Known rows, with every way that one mark hangs from another:
(mupag nasi): [-1.74  0.35 -0.33  0.74 -0.63 -0.17  0.63  1.40  0.41  0.63 -0.27 -0.52
  0.28  2.09 -0.19 -0.61 -0.05  1.88 -0.77 -0.01]
(selan dezus): [-0.13  1.12 -1.53 -1.06  0.76  0.70 -0.29  0.27 -1.19 -0.54 -0.95  1.08
  0.33 -0.82 -1.04 -0.27 -0.14 -1.01  2.18 -0.17]
(dezus meti selan): [ 1.54  1.16 -1.10  2.26  0.78 -0.82 -0.99  1.23 -2.98  1.78 -2.42  0.71
 -0.67  0.13  2.27 -3.45  0.35 -1.51  4.53 -2.42]
(bube (selan (dezus meti) (farufuz mogev))): [ 0.27  1.69 -3.48 -1.08  0.50  1.95 -2.44  1.84 -1.90 -0.59  1.74  0.80
  2.30 -0.32 -4.47  1.46 -1.53  0.47  6.34 -2.10]
(bube nasi (selan felep pozig)): [ 0.13  1.20 -3.92 -4.30  1.55  0.83  0.31  3.54 -2.34  1.96 -0.08  0.35
  5.70  1.89 -4.34 -0.99 -3.26 -1.51  5.22 -0.46]
(mogev bulig (farufuz (selan felep))): [ 2.63 -0.22  3.80  0.28 -2.06 -1.35  1.05  1.39  2.23 -0.07 -0.95  0.12
  1.67 -2.43  0.95  0.32 -0.86 -4.44  0.69  0.59]
(dezus meti (selan farufuz pozig)): [ 3.14  0.78 -4.72 -0.66  2.83 -0.04 -1.43  1.05 -4.71  2.65 -1.52  1.53
  2.74 -2.27 -1.23 -3.35  0.46 -0.62  6.87 -3.33]
(bube nasi (selan dezus felep)): [-0.88  2.62 -3.24 -4.22  0.66  1.60 -0.46  3.18 -1.10  0.39 -0.23  1.03
  4.06  2.57 -4.52 -1.26 -3.16 -2.35  6.68 -0.18]
(gafalup (selan (farufuz mogev))): [ 0.71  1.62 -0.85 -0.07 -0.61 -0.02  0.25  1.13  0.87  0.04  1.84  1.04
  0.24 -0.71 -2.17  0.89  0.42  1.00  0.25 -0.95]
(selan (dezus meti) pozig): [ 1.20  0.07 -4.99 -0.61  3.28  0.64 -0.07  1.57 -5.04  0.59 -2.83  0.65
  2.56 -1.86 -1.21 -1.35 -0.60 -2.32  5.55 -1.98]
(bube (selan dezus (farufuz (mogev bulig)) felep)): [-0.15  1.81 -1.36 -3.01 -0.53  1.82 -1.58  1.38 -0.38 -1.37  2.10  1.79
  4.30 -1.48 -6.23  2.00 -2.43 -2.74  4.36  0.26]
(farufuz (mogev bulig) (selan pozig)): [ 2.51 -0.69  2.81  0.68 -1.01 -0.16  1.33  1.51 -1.16 -0.79 -0.24 -1.40
  1.14 -2.25  0.29  2.12 -2.36  0.36 -1.57  0.85]
(gafalup selan): [ 0.30  1.24 -0.58  0.72  0.81 -1.69  0.87  1.66  0.27  1.31 -1.11  1.23
 -0.64 -0.09  1.14 -0.98  0.45 -1.13  0.31 -0.59]
(mogev bulig (farufuz (selan dezus felep pozig))): [ 3.40  0.37 -0.06 -2.12  0.56 -0.40  1.45  2.32 -1.73  0.22 -2.44  1.42
  4.57 -4.34 -1.48  0.08 -1.25 -5.65  3.50  0.30]
(selan felep): [ 0.40  0.53 -1.27 -1.79 -0.74  0.18  0.87  0.22  0.17  0.02 -0.57 -0.06
  1.82 -0.69 -2.06 -0.75  0.26 -2.70  1.74  0.75]
(gafalup (selan (farufuz mogev) felep)): [ 1.16  1.94 -2.08 -1.69 -1.58  0.36  0.94  1.52  1.20  0.09  1.41  1.08
  2.09 -1.47 -4.34  0.32  0.60 -1.75  2.02 -0.30]
(selan (dezus meti) (farufuz (mogev bulig)) felep pozig): [ 1.69 -0.15 -4.47 -1.79  1.23  1.56 -0.20  1.34 -3.84 -0.81 -0.46  1.28
  4.93 -3.19 -5.07  0.07 -1.36 -4.45  6.32 -1.52]
(dezus meti (selan (farufuz mogev) felep pozig)): [ 3.41  1.64 -5.09 -1.60  0.41  0.94 -0.42  1.75 -4.61  1.04 -0.95  1.01
  4.15 -2.88 -4.07 -2.17  0.40 -2.11  7.00 -2.30]
(selan farufuz): [ 0.68 -0.10 -1.54 -1.58  0.58  0.87 -1.04 -0.63  0.74 -0.05  1.58  0.54
  1.25 -1.01 -2.41  0.16  0.56  0.94  1.54 -0.60]
(dezus meti (selan farufuz felep)): [ 2.59  1.49 -3.93 -1.22  0.14  0.14 -1.36  0.72 -1.86  1.92 -1.36  1.39
  2.25 -1.68 -2.11 -3.90  1.19 -3.09  7.75 -2.24]
(selan (dezus meti) felep pozig): [ 1.40  0.53 -6.36 -2.31  2.32  0.64  0.78  1.83 -4.76  0.65 -3.42  0.77
  4.25 -2.44 -3.24 -1.83 -0.49 -4.82  7.26 -1.18]

Rows:
[ 1.63  1.16  2.33 -0.88 -2.92  0.80  1.47  1.55  0.25 -2.07 -1.07 -0.86
  1.37 -2.28 -2.13  1.47 -1.67 -3.08  1.68  1.75] => (farufuz (mogev bulig) (selan dezus felep))
[ 3.30  1.17 -6.03 -2.22  2.20  0.35 -0.63  1.62 -4.62  2.46 -2.15  1.69
  4.39 -2.97 -3.56 -3.89  0.78 -3.23  8.41 -2.67] => (dezus meti (selan farufuz felep pozig))
[ 1.96  0.42 -7.83 -4.07  2.81  1.25 -0.50  1.04 -4.07  0.79 -1.59  1.40
  5.37 -3.41 -5.80 -1.72  0.15 -3.83  8.72 -1.87] => (selan (dezus meti) farufuz felep pozig)
[ 1.66  1.49 -5.67 -4.90  0.58  2.74  0.38  0.68 -2.76 -1.15  0.69  1.27
  5.36 -3.54 -7.72  1.20 -0.06 -1.86  4.89  0.03] => (selan dezus (farufuz mogev) felep pozig)
[ 3.03  1.61 -2.11 -3.51 -1.51  1.71  2.16  2.01 -2.35 -0.90 -1.68 -0.86
  3.50 -3.71 -4.66  1.38 -1.13 -1.57  3.48  1.39] => (farufuz mogev (selan dezus felep pozig))
[ 3.25  1.00 -3.29 -1.84 -0.97  1.32  1.73  2.94 -3.58 -0.64 -2.83 -1.64
  3.26 -3.37 -3.45  0.47 -1.30 -2.74  6.07 -0.26] => (farufuz mogev (selan (dezus meti) felep pozig))
[ 2.39  0.93 -2.38 -1.28 -1.09  0.44  0.88  2.12 -1.10  0.02 -3.37 -1.42
  1.30 -2.09 -1.52 -1.39 -0.60 -3.58  6.82 -0.35] => (farufuz (selan (dezus meti) felep))
[ 3.75 -0.38 -1.17 -0.37  1.10 -0.90  0.95  2.99 -2.79  0.81 -3.69  0.90
  4.15 -4.28 -0.16 -0.99 -1.34 -6.47  6.29 -1.22] => (mogev bulig (farufuz (selan (dezus meti) felep pozig)))
[ 1.04  2.42 -5.86 -5.49  1.05  2.59 -0.87  2.09 -2.97 -0.07  1.51  1.60
  6.60 -2.72 -8.78  1.81 -1.52 -1.02  6.35 -0.30] => (bube (selan dezus (farufuz mogev) felep pozig))
[ 2.98  0.61 -2.82 -0.30  0.61  0.28 -0.67  1.42 -4.38  1.04 -0.95  1.49
  4.18 -2.81 -2.56 -2.12 -0.72 -3.84  6.01 -2.08] => (dezus meti (selan (farufuz (mogev bulig)) felep pozig))
[ 4.13  0.45 -3.48 -1.79  0.69 -0.28  1.03  3.15 -2.99  0.87 -3.48  0.32
  4.22 -4.06 -1.93 -0.88 -0.38 -4.89  7.37 -1.37] => (mogev (farufuz (selan (dezus meti) felep pozig)))
[ 2.37  1.73 -7.17 -2.41  1.76  0.55  0.74  3.02 -3.99  0.71 -1.59  1.87
  4.38 -3.22 -5.48 -0.84 -0.06 -4.00  7.50 -2.34] => (gafalup (selan (dezus meti) (farufuz mogev) felep pozig))
[ 2.63  0.78 -3.16  0.90  2.42 -0.88 -0.35  1.87 -5.56  2.54 -3.17  1.04
  1.54 -1.28  1.27 -3.54 -0.03 -1.27  5.33 -2.65] => (dezus meti (selan pozig))
[ 0.10  0.14 -0.65 -2.09  1.53  1.57 -1.29  2.76 -1.84  0.11  3.47  0.84
  4.72  1.75 -3.91  1.66 -4.34  1.63  2.60 -1.28] => (bube nasi (selan (farufuz (mogev bulig)) pozig))
[ 3.10  0.46 -0.65 -2.30 -2.28  0.92  2.40  1.70 -1.00 -0.72 -0.83 -1.85
  3.06 -2.84 -3.46  1.51 -1.16 -0.68  1.18  1.55] => (farufuz mogev (selan felep pozig))
[ 3.08  1.87 -5.00 -3.91  1.45  0.66 -0.07  0.71 -3.23  2.03 -1.10  2.10
  4.73 -3.33 -4.45 -3.07  0.95 -2.35  5.71 -1.19] => (dezus (selan farufuz felep pozig))
[ 0.24  1.26 -1.86 -2.23 -0.42  2.32 -1.04 -0.05 -0.39 -1.85  2.06  0.94
  1.35 -1.77 -4.43  1.72  0.12  0.78  2.21 -0.40] => (selan dezus (farufuz mogev))
[ 0.05  1.00 -5.28 -2.22  3.78  0.91 -0.83  4.37 -5.06  1.78 -1.51  0.71
  4.15  2.27 -2.34 -1.83 -3.60 -0.73  8.32 -2.74] => (bube nasi (selan (dezus meti) pozig))
[ 2.10  0.21  3.38  0.68 -0.54 -0.95  0.01  1.35  0.77 -0.62 -1.21  1.12
  0.49 -2.56  1.74  0.64 -1.14 -2.78  1.21 -0.18] => (mogev bulig (farufuz (selan dezus)))
[ 1.84  1.63 -2.24  0.76 -0.26 -0.81  0.13  1.47 -2.74  1.81 -3.22  0.59
  0.91 -0.80  0.28 -3.96  0.34 -4.12  6.27 -1.73] => (dezus meti (selan felep))
[ 0.54 -0.03  0.45 -1.12 -1.82  1.17 -0.12 -0.18  1.19 -1.61  2.24  0.53
  2.59 -1.60 -3.90  1.47 -0.62 -2.51  0.68  0.31] => (selan (farufuz (mogev bulig)) felep)
[ 1.25  2.37 -5.45 -3.21  2.44 -0.61  2.07  2.68 -3.39  1.76 -3.42  2.72
  3.91 -2.83 -3.30 -1.79  0.05 -4.96  4.80 -0.18] => (gafalup (selan dezus felep pozig))
